Each row was made from one path, in order. Every step used is in the known rows, and no mark comes twice. Write each row's path.
Known rows
U/T/X/S: 10; 8; -4; -20; 26; 1; -28; -16; 26; -18; 12; -4; 9; -14; -6; 39; 14; -2; 12; 11; -10; 0; 15; -1; 4; -4
W/M/S/Z/V: 13; 15; -5; 14; 4; -4; -11; -11; -30; -2; 20; -12; -10; 3; 6; 6; -17; -1; -10; -2; -2; -6; -2; -22; -8; -7
T/X: 8; 13; 4; -7; 20; 4; -14; -14; 20; -8; 2; -5; 10; -11; -1; 29; 10; -1; -4; 18; -2; 5; 7; -5; 5; 7
W/M/F/U/H: 5; -8; -10; -10; -8; 3; -12; 10; -30; -6; 7; -2; -19; -5; 5; 8; -21; 7; -2; 2; -1; -10; 2; -2; 12; -4
X/M/F/U/Q: -5; -9; -4; -18; -5; 8; -14; 6; -8; -15; -7; -4; -24; 3; -12; 15; -7; 5; 5; 10; 3; -12; 0; -12; 0; -3
F/U/H: 6; -12; -9; -13; 6; -1; -18; 7; -24; -12; 7; -7; -11; -11; 11; 19; -10; 5; 12; -2; 7; -4; 7; -4; 9; -6
H/M: 11; 7; 11; 4; 14; 6; -15; 0; 4; -2; -2; -1; -18; -3; 2; 4; -1; -1; 6; 11; 1; 3; 1; 16; 0; 2
M/S/Z: 18; 2; 0; 1; -2; -8; -11; -2; -19; 1; 11; -14; -5; -8; 5; 17; -11; -5; -12; 0; 4; -6; -9; -13; -3; -3
Z/S/M/F/U: -1; 7; -4; -1; -23; 5; 4; 3; -6; 4; -5; -12; -28; 8; 10; 22; -22; 2; 3; 11; -6; -12; -16; 1; 6; 18
S/X/M/F/U: 7; 5; 3; -13; -6; 13; -8; 0; -11; 1; 2; -7; -18; 0; 4; 0; -6; -3; -9; 7; -1; 2; -13; -2; 6; 7
Q/X/M/S/Z: 20; 4; 6; -3; 0; 2; -13; 7; -18; 1; 1; -13; -8; -4; -1; 8; -8; -9; -13; -1; 2; 6; -6; -21; -11; -7
T/X/M/S/Z: 20; 10; 6; -9; 9; -3; -8; 6; -19; 0; 12; -9; 1; -11; -5; 13; -5; -6; -18; -1; 6; 11; -8; -18; -7; -5
H/M/F/U/T/X: 7; 2; 10; -7; 11; 8; -15; -1; 16; -5; 15; 3; -7; 3; -1; 38; 13; -3; -1; 17; -5; 13; 1; 11; 16; 5
F/U/W/M/S: 17; 16; -6; 12; 1; -7; -21; 21; -24; -12; -4; -12; -13; 3; 18; 20; -16; 3; -3; -3; -13; 8; 5; -2; 5; 0
Z/S/X/M: 6; 38; 16; -15; 10; 11; -13; -3; 3; -9; -20; -11; -4; -9; 5; 15; 0; -13; -2; -3; 5; 14; 7; 1; -17; 0
X/M: 13; 9; 11; -15; 17; 20; -14; -9; -4; -3; -10; -18; -7; -12; -5; -1; 3; -6; 0; -1; 3; 2; 2; -4; -12; 0
M/F: 1; 6; 0; -9; -8; 19; -4; -20; -1; 9; 0; -10; -6; -3; 4; 5; 4; -1; -5; 13; -8; -22; -7; 3; 7; 13
S/X: 9; 22; 4; -6; 10; 7; -15; -21; 15; -13; -9; -6; 6; -8; 15; 19; 9; -13; -5; 10; 4; -2; 6; 2; -8; 1
F/U/H/M/S/X: 8; 28; 2; -5; 8; -9; -13; 21; -20; -17; 2; 15; -1; -2; 22; 20; 4; -7; 2; 0; 8; 18; 7; 11; -1; -9
M/F/U: 5; -9; -3; -4; -12; 8; -10; -5; -7; 4; 8; -12; -23; 1; 7; 9; -12; 3; -2; 12; -7; -13; -13; -1; 16; 12
Q/X/M/S/Z/V: 9; 15; 0; 6; 9; 8; -14; -7; -28; -2; 13; -8; -6; 4; 4; 4; -5; -4; -1; -4; 0; 4; 2; -28; -14; -8
X/S/Z/V: 8; 5; -11; 0; 14; 0; -20; -26; -16; -5; 27; -9; -6; -7; -2; 1; -12; 3; 5; 0; -2; -10; 1; -23; -8; -8
X/S/Z: 19; -8; -7; -9; 5; -7; -22; -16; -1; -3; 18; -13; -9; -18; -9; 5; -17; 0; -3; 5; 0; -12; -6; -16; -6; -6
H/M/F/U/Q/X: -5; -10; 1; 1; -9; 8; -25; 13; 11; -15; -18; 8; -31; 14; -3; 22; -3; 4; 12; 24; -7; -7; 8; -9; 2; -2
Q/X/S/Z/V: 8; 4; -11; 4; 11; 2; -25; -23; -9; -7; 20; -6; -7; -4; -1; 3; -11; 2; 7; 4; -6; -8; 4; -28; -10; -8
X/M/S: 11; 22; 7; -12; 12; 8; -9; 10; -21; -4; -7; -12; 0; -6; 7; 13; 8; -8; 0; -6; 0; 5; 3; -4; -7; -1
Q/X/M/F/U: 6; -7; 3; -7; -9; 19; -13; 5; -6; 4; -3; -10; -27; 5; 1; 1; -10; 0; -4; 11; -9; -2; -10; -9; 8; 8
Q/X/S/M/F: 0; 12; -13; -11; -13; 19; 2; -12; 8; 1; -9; -3; -7; -1; 1; 7; -4; -1; 2; 19; -14; -22; -5; -5; -7; 13
Q/X/S: 8; 2; -9; -8; 11; 5; -34; -10; 20; -13; -6; -5; -7; -9; 0; 16; -1; 0; 16; 14; -16; -10; 14; -12; -3; -1
U/T/X/M/S: 11; 25; 10; -16; 20; 8; -12; 10; -9; -9; 0; -7; 9; -5; 4; 34; 21; -11; -1; -4; 0; 17; 9; -1; -2; -3
T/X/S: 9; 13; -7; -19; 24; -2; -25; -11; 20; -16; 10; -1; 10; -18; -8; 23; 4; 4; 9; 15; -10; 0; 11; -8; 3; 0

Write each row's path
7; 14; -3; -9; 4; 15; -19; 6; -16; -8; 0; -8; -6; -3; 16; -1; 1; 6; 3; -3; -6; 19; 0; 0; 5; 5
S/X/M/F/U/W
14; 5; 15; -19; 24; 15; -18; -3; 9; -10; 2; -12; -4; -7; -7; 26; 13; -8; -1; 3; 2; 20; 4; -3; -1; -1
F/U/T/X/M
7; -9; -2; -5; -10; 16; -5; -13; 5; -1; 2; -17; -19; 7; 10; 38; 3; -9; 4; 7; -4; -13; -7; 8; 5; 7
S/M/F/U/T
6; -5; 4; 1; -8; 6; -10; 8; -9; 6; 9; -1; -31; 5; 5; 1; -13; 4; 0; 14; -5; -4; -14; 10; 16; 10
H/M/F/U
-5; -3; -2; -22; 1; 7; -14; 8; -2; -17; -4; 3; -17; 2; -16; 22; -3; 7; 2; 16; 3; -4; 2; -15; 4; -3
T/X/M/F/U/Q
5; -3; -13; -9; -13; 6; -1; -1; -6; 0; 5; -9; -21; 1; 4; 9; -18; 4; 3; 12; -8; -15; -15; -4; 5; 13
X/S/M/F/U
3; -6; -13; -4; -17; 9; -6; 2; 1; -2; -2; -6; -24; 6; 5; 11; -17; 3; 4; 18; -13; -14; -11; -9; 4; 13
Q/X/S/M/F/U
10; 36; 8; 0; 10; -3; -11; 8; -3; -12; -5; 9; 4; -1; 20; 20; 12; -12; -2; 6; 4; 13; 6; 13; -5; -4
H/M/S/X
13; 17; 9; -14; 16; 4; -14; 17; -13; -9; 4; -7; 0; -2; 6; 35; 15; -8; 0; -4; -1; 20; 5; -3; 3; -3
F/U/T/X/M/S
-7; 9; -16; -16; -14; 16; 0; -8; 9; -8; -15; 2; -9; 3; -6; 14; -3; 3; 6; 21; -11; -26; 1; -11; -11; 7
U/Q/X/S/M/F
6; 1; -3; -3; 0; 19; -25; 11; -14; -4; -6; -11; -15; 2; 13; -1; -1; 9; 8; 0; -14; 15; 2; -6; 7; 7
Q/X/M/F/U/W
9; 8; 8; -10; 22; 10; -19; -20; 27; -12; 4; -9; 10; -6; 0; 49; 23; -8; 1; 13; -2; 6; 12; 2; 6; 2
U/T/X
4; 13; 10; -23; 7; 29; -4; -13; 2; 5; 3; -6; 1; -4; -9; 12; 18; -6; -11; 9; -4; 2; -1; 2; 3; 6
U/T/X/M/F
12; 24; 13; -17; 18; 16; -13; -12; 3; -10; -13; -10; 2; -12; 0; 1; 9; -14; -8; 1; 8; 11; 4; -2; -17; -3
S/X/M
11; 6; 12; -8; 13; 23; -21; -4; 7; -5; -21; -13; -11; -5; -3; 3; 6; -8; 1; 6; -4; 7; 8; -12; -14; -1
Q/X/M
7; -13; 2; -6; -5; 14; -16; -14; 5; -1; 9; -18; -19; 5; 8; 36; 8; -8; 5; 5; -5; -12; -3; 10; 13; 5
M/F/U/T
10; 8; -13; -13; 11; 2; -6; -6; 18; -17; 2; -7; -2; -6; -1; 37; -2; -2; 10; 13; -5; -1; 2; -6; -8; 5
F/U/T/X/S/M
-5; 2; -2; -20; -4; 7; -14; 4; -4; -20; -10; 2; -19; 3; -7; 17; -4; 1; 2; 12; 6; -7; 2; -12; -3; -6
S/X/M/F/U/Q
9; 17; -1; 2; 11; 4; -10; -11; -36; 0; 19; -11; -4; -1; 3; 1; -6; -3; -3; -9; 5; 2; -2; -23; -11; -7
X/M/S/Z/V
0; 13; -13; -15; -11; 16; 7; -17; 0; 2; -2; -6; -5; -5; -2; 5; -4; 1; 1; 15; -10; -24; -9; -1; -7; 12
X/S/M/F
9; 12; -14; -10; 5; 5; -3; -13; 10; -11; -8; -13; -4; -11; 0; 15; -8; -1; 10; 10; -4; -16; 0; -6; -18; 6
X/S/M
18; -11; -7; -4; 3; -4; -26; -12; 8; -5; 8; -9; -12; -11; -7; 8; -16; -1; -1; 11; -6; -10; -1; -22; -7; -6
Q/X/S/Z
-7; -7; -17; -17; -10; 1; -10; 4; -2; -20; -6; 0; -22; 3; -10; 24; -13; 9; 11; 16; -1; -23; 0; -14; -4; 0
X/S/M/F/U/Q
-4; 6; 5; -19; -6; 29; -11; -4; 0; -2; -18; -3; -13; 2; -11; 1; 7; -2; -3; 13; -6; -11; 2; -11; -6; 2
U/Q/X/M/F
15; 19; 1; 8; 1; -3; -12; 7; -14; -8; -7; -13; -9; 1; 10; 21; -11; -6; -10; 4; -9; -7; 4; -2; -1; -1
W/M/S
9; 19; 7; -6; 8; 11; -15; 15; -13; -5; -15; -7; -3; -1; 9; 17; 10; -9; 3; -1; -6; 8; 8; -11; -8; -2
Q/X/M/S
6; 1; -9; -3; -2; 11; -21; 3; -15; -3; 3; -13; -12; -2; 18; 6; -4; 11; 9; 1; -10; 6; -1; 1; 13; 10
M/F/U/W
11; -2; 5; -7; 17; 3; -22; -11; 23; -13; 9; -9; 0; -3; 3; 51; 13; -6; 1; 12; -2; 10; 7; 1; 12; 3
F/U/T/X
2; 4; -5; -24; 0; 10; -9; 9; -31; -9; 5; 4; -7; -10; 7; 5; -5; 1; 0; -3; 8; 3; 3; -1; 5; -5
S/X/M/F/U/H
4; -5; 6; -12; 8; 16; -26; 10; 6; -17; -23; -8; -21; 1; -9; 13; -2; -2; 8; 10; 0; 5; 11; -21; -13; -7
F/U/Q/X/M
1; 40; 9; -3; 0; -3; -15; -12; 16; -13; -17; -7; -1; -6; 17; 36; -1; -12; 2; 6; 2; 2; 9; 6; -7; 4
Z/S/X
11; 28; 8; -14; 19; 5; -9; 13; -13; -7; -2; -5; 10; -7; 2; 22; 13; -6; -5; 0; -1; 17; 5; -6; -2; -1
T/X/M/S
-2; -11; -6; -6; -12; 0; -16; 4; -3; -17; -9; -4; -31; 8; -11; 21; -18; 7; -1; 18; -2; -20; 0; -11; 3; -2
W/M/F/U/Q
1; 7; -17; -10; 1; 5; -10; -5; 19; -22; -22; -3; -9; -2; -5; 26; -6; 0; 16; 18; -6; -17; 11; -17; -23; -1
U/Q/X/S/M
